Known rows, with every way that one mark hangs from another:
X[S T V]: 1.9, 9.2, 8.4, -4.1, 24.3, 20.1, -0.1, 8.2, 0.1, 6.3, -23.3, -5.0, 6.7, 2.1, 29.2, 46.6, 0.5, -46.6, 3.4, -5.3
B[V[P]]: -10.5, 10.2, -7.8, 25.8, 8.0, 17.5, 15.1, -25.4, 6.9, 21.3, 16.1, -28.8, -4.3, -5.8, 14.5, -5.0, 15.9, 16.3, -10.4, 14.0
T[V[F[X] K P S]]: 2.7, 3.2, 17.2, 5.9, -4.4, -9.6, -6.4, 5.8, -0.8, 7.0, 14.5, 30.6, 12.5, 9.6, -5.4, -34.8, 16.4, 28.1, -11.6, 20.3
B[V[K]]: -29.8, -6.3, -21.8, 9.2, -7.8, 17.3, 12.4, -19.1, 18.3, 27.0, 12.2, -43.0, 14.0, -1.4, -20.7, -9.4, 16.5, 9.8, -14.4, 13.4
V[F P[X[B S T]]]: 38.3, 24.5, 24.7, -30.9, 2.7, -16.6, -11.9, 8.7, -18.3, -13.0, 2.9, 42.2, -8.9, 11.7, 27.3, 35.0, 13.0, -0.7, 16.6, -20.4
K[X[B]]: 5.7, 6.7, -3.0, 19.3, 21.6, 8.8, -5.9, -9.3, -10.9, 28.7, -5.4, -6.6, 0.3, -21.4, 7.2, -11.3, 10.4, -27.6, 3.5, 11.1
T[V]: -6.0, 22.9, -2.6, 22.2, 20.9, 18.3, 10.8, -22.0, -9.0, 48.6, 0.3, -20.2, 41.9, -10.8, 7.6, -26.4, 36.4, -12.2, -21.1, 26.3
X[B S T[V[K P]]]: 14.0, 19.3, 5.4, -34.9, 38.5, 29.8, -18.1, 27.5, -24.9, 16.6, -11.0, 36.3, 52.0, 13.2, 24.7, 19.3, 23.0, -13.4, -3.3, -26.4
B[V[F K P[X] S]]: -6.1, 3.9, -12.6, -6.6, -15.3, -18.9, -7.1, -10.8, 29.2, -10.9, 28.5, -0.5, -16.6, 20.8, -14.2, 2.6, 4.9, 44.8, -2.8, 9.3
F[B[V]]: -16.6, -10.8, -38.8, 16.5, 6.1, 1.8, 20.7, -37.6, 12.7, 8.3, -0.2, -47.6, 20.6, -15.6, -9.2, -16.2, -16.4, 4.0, -12.7, -5.8
V[F[B X] K P S]: -0.9, -32.3, 4.7, -1.5, -28.6, -40.7, -11.4, 15.9, 5.5, -36.9, 12.4, 29.7, -18.7, 6.9, -33.5, -38.0, -19.1, 45.1, -6.6, -6.2
T[V[F[B X] K P S]]: 2.2, -5.9, 2.5, 3.3, -1.2, -16.2, -4.3, 5.2, -3.2, -6.2, 7.5, 26.8, 21.1, 6.8, -12.5, -38.7, -3.3, 31.5, -11.9, 5.4
B[V[F[X] P S]]: 6.5, -5.5, 4.3, 15.5, -16.2, -15.4, 11.5, -33.8, 33.9, -10.0, 26.4, 3.8, -27.4, 0.6, 14.2, -12.6, -15.8, 30.4, 2.8, 13.3
P[V[S]]: -8.0, 17.6, -28.6, 18.5, -5.0, 12.0, -6.8, -27.1, 16.1, 10.9, 16.1, -27.6, 6.7, -11.5, -35.0, -21.0, -4.9, -16.6, -15.8, 41.4
K[X[B T V]]: 9.5, 17.0, 7.3, 5.0, 40.7, 30.8, -0.3, 22.6, -16.6, 33.1, -34.0, 0.3, -11.7, -16.8, 19.1, 16.3, -14.7, -58.1, 23.6, -5.5
V[F[B] S]: -0.8, -17.5, -29.3, 7.3, 3.7, -45.7, -1.5, -24.6, 24.0, -1.1, 9.9, -1.3, 9.3, -8.5, -29.0, -28.5, -29.5, 12.5, -16.0, 3.6
X[S T V[K]]: -11.4, -0.8, 5.9, -15.8, 15.8, 22.7, -8.2, 30.0, -3.5, 4.1, -23.5, -4.3, 12.7, 11.1, 5.2, 43.5, 6.3, -36.7, -0.6, -8.7
K[X[S T V[F[B] P]]]: 14.6, 7.4, 7.3, 9.2, 32.6, 3.8, -14.0, 17.3, -15.6, -11.1, -15.8, 17.3, -22.5, -8.6, 42.8, 52.8, -27.0, -37.0, 23.2, -1.5
B[V[F[X[T]] K P]]: -5.5, -5.9, 16.5, -7.9, -26.3, 11.7, 14.1, 4.4, 4.5, 4.8, 11.3, -1.2, -23.3, 3.3, 1.7, 3.9, -2.2, 15.3, 14.4, 0.2
F[B[V[K P S]] X[T]]: -14.9, -20.2, -5.5, -9.4, -32.8, 5.4, 6.3, 5.2, 17.6, -32.9, -1.3, -14.0, -26.6, 0.2, -0.7, -22.3, -20.1, 22.5, 9.9, -16.9
F[X[B V[P S]]]: 23.1, -7.6, 30.5, 12.3, 4.2, 1.2, 12.1, 1.3, 0.7, -11.4, -19.6, 25.2, -14.0, -0.3, 6.4, -27.9, -14.1, -7.1, 5.5, -14.5
F[B X[S V[P]]]: 16.6, -22.9, 16.9, 17.8, -6.4, -7.8, 12.8, -13.3, -8.2, -50.6, -19.4, 5.4, -2.1, -4.0, 23.8, 4.9, -21.9, -7.8, 1.4, -19.8
F[B X[S]]: 7.3, -27.6, 3.8, 9.3, -31.8, -17.5, 8.5, -35.9, 6.1, -44.0, -3.1, -12.5, 7.6, -12.7, 13.7, -11.6, -3.0, -3.8, -5.1, -8.6

Rows:
4.6, 9.2, -0.1, 15.9, 31.6, -0.2, -12.2, 24.6, -5.4, 3.3, -15.6, 11.5, -38.9, -11.7, 19.2, 17.5, -33.7, -25.2, 20.3, 6.2	K[X[T V[F[B] P S]]]
10.4, 19.9, 0.0, 5.2, 26.3, 7.6, -20.1, 1.6, -16.5, 2.1, 1.2, 13.0, 2.2, -11.6, 50.2, 33.2, 1.6, -24.7, 12.7, 12.1	K[X[S T[V[F[B] P]]]]
-14.8, -25.4, -18.2, -6.6, -8.9, -22.4, 4.5, 5.9, -8.3, 12.4, -1.6, -8.5, 24.3, -6.4, -50.9, -18.9, -10.5, 5.7, -13.2, -6.1	V[F[B] K]
-6.4, -6.6, 13.0, 3.1, -4.6, -11.7, -4.5, 25.7, -23.2, 19.3, 12.6, 16.3, -0.1, 3.0, -28.3, -12.4, 20.5, 21.8, -12.4, 8.5	V[F K P]
-24.3, 1.4, -3.6, -7.7, 14.8, 16.6, -5.1, 39.9, 9.1, 22.1, -23.8, -10.2, -8.1, 7.2, -24.6, -1.3, -2.0, -22.2, -3.1, 1.2	X[T V[K S]]
8.1, -19.6, -1.4, 1.1, 25.1, -14.9, -4.5, 16.1, -14.2, -24.1, -12.0, 25.2, 24.0, 13.2, -6.6, 34.3, -25.2, -0.5, -8.5, -19.9	X[S V[F[B] K P]]
-11.0, -7.1, -29.7, -3.1, -6.0, -5.6, -0.2, -17.0, 4.7, -30.1, 8.3, -24.5, 14.4, 9.0, -3.7, 8.9, 2.0, 29.0, -10.3, -14.5	F[B[V[K P[X[S]]]]]
-25.2, -17.0, -41.6, 11.6, 5.5, -6.9, 0.1, -10.9, 16.5, -9.5, 10.3, -26.4, 10.4, 1.7, -24.0, -25.5, -13.9, 36.8, -19.8, -7.0	F[B[V[K P S]]]
6.7, 15.4, 14.6, -34.1, -6.5, 6.7, -24.3, 37.1, -24.0, -16.8, -0.4, 21.8, 0.6, 24.4, 1.4, 19.2, 45.8, 13.2, 1.2, -18.8	V[K P[X[B S T]]]
-4.0, 8.9, -2.1, -6.3, -17.0, -2.7, 6.3, -7.6, 5.8, 2.0, 19.6, -7.8, -10.2, 13.8, -8.1, 12.4, 13.4, 29.2, 3.4, 4.1	B[V[F K P[X]]]
19.9, 9.1, 4.8, -24.8, 6.9, -4.6, -6.5, 0.2, -2.4, -21.5, -19.8, 9.9, 24.5, 23.3, -4.9, 32.2, 16.3, -16.9, 1.5, -23.1	P[X[B S V[K]]]
-12.9, -0.9, -26.1, -14.7, -6.3, 3.7, -2.0, -3.9, 2.4, -26.3, 2.0, -23.4, 6.0, 9.5, 2.5, 17.2, 0.9, 19.7, -1.8, -20.0	F[B[V[K P[X[S T]]]]]
-0.4, 27.2, 8.2, -8.3, 15.5, 19.9, 8.5, 4.3, -12.7, 52.1, -8.2, -5.0, 18.5, -11.2, 15.0, -1.6, 16.5, -29.9, 3.0, 11.4	X[T[V[F]]]
18.8, 3.8, 45.3, 1.1, -24.1, -4.1, 9.5, 10.9, -18.5, 4.0, 2.3, 23.8, -38.2, -10.6, 20.2, -6.2, 7.6, -3.0, 16.9, 3.4	V[F[X[T]] P]
24.6, 14.1, 7.2, -22.7, -6.3, -27.2, -10.2, 2.5, -16.9, -33.0, 2.8, 21.2, -12.9, 7.1, 21.5, 32.1, 0.4, 8.1, 12.1, -18.6	V[F[B] P[X[S T]]]
-24.2, 7.8, -7.4, 11.1, 2.8, 30.9, -4.4, 12.0, -0.1, 18.4, 12.2, -23.7, -21.8, -1.8, 9.3, 9.5, 17.3, 9.3, 6.0, 15.4	B[V[K[X[T]] P]]
-7.1, -28.8, 10.0, -4.5, -41.7, -35.9, -6.8, -1.1, 26.6, -10.4, 14.9, 13.9, -13.7, 3.6, -39.8, -34.4, 0.4, 20.3, -7.4, 16.3	V[F[X] K S]
9.4, 13.1, -14.3, -20.1, -1.2, 21.5, -18.7, 9.1, -12.1, 7.7, 3.5, 8.7, 12.1, -8.4, -28.2, 28.8, -24.6, -43.3, 16.2, 16.1	P[V[F K[X[B S T]]]]
-1.0, -11.0, 38.8, 20.0, -21.0, 13.5, 14.7, 15.7, -14.1, -6.7, -17.0, 0.2, -21.7, -1.1, -3.8, -18.3, 13.5, -6.7, 1.9, 5.1	F[X[V[K P]]]
22.1, -16.9, 12.8, -2.7, -16.9, -36.2, 3.8, -23.8, 25.5, -5.1, 6.4, 27.7, -7.5, -5.0, -12.7, -33.4, -20.7, 3.1, 1.9, 0.0	V[F[X[B]] S]
3.5, -7.3, 5.7, 11.1, -24.4, -1.5, 28.5, -45.3, 25.3, 11.4, 12.0, -20.0, -9.4, -10.7, 8.4, -3.1, -11.4, -2.0, 8.7, 11.1	B[V[F[X]]]
-20.6, 21.7, 1.8, -10.5, 9.7, 34.5, 0.5, 22.3, -15.1, 50.7, -10.4, -18.3, 23.7, -4.1, -1.5, -11.5, 37.6, -21.0, -6.6, 12.2	X[T[V[K]]]
-7.0, 10.2, -22.2, -1.4, -0.3, 7.0, 10.8, -13.8, 0.1, -8.9, -2.6, -33.0, -6.4, -3.6, 10.3, 1.8, -3.9, 11.1, 3.3, -14.9	F[B[V[P[X[T]]]]]
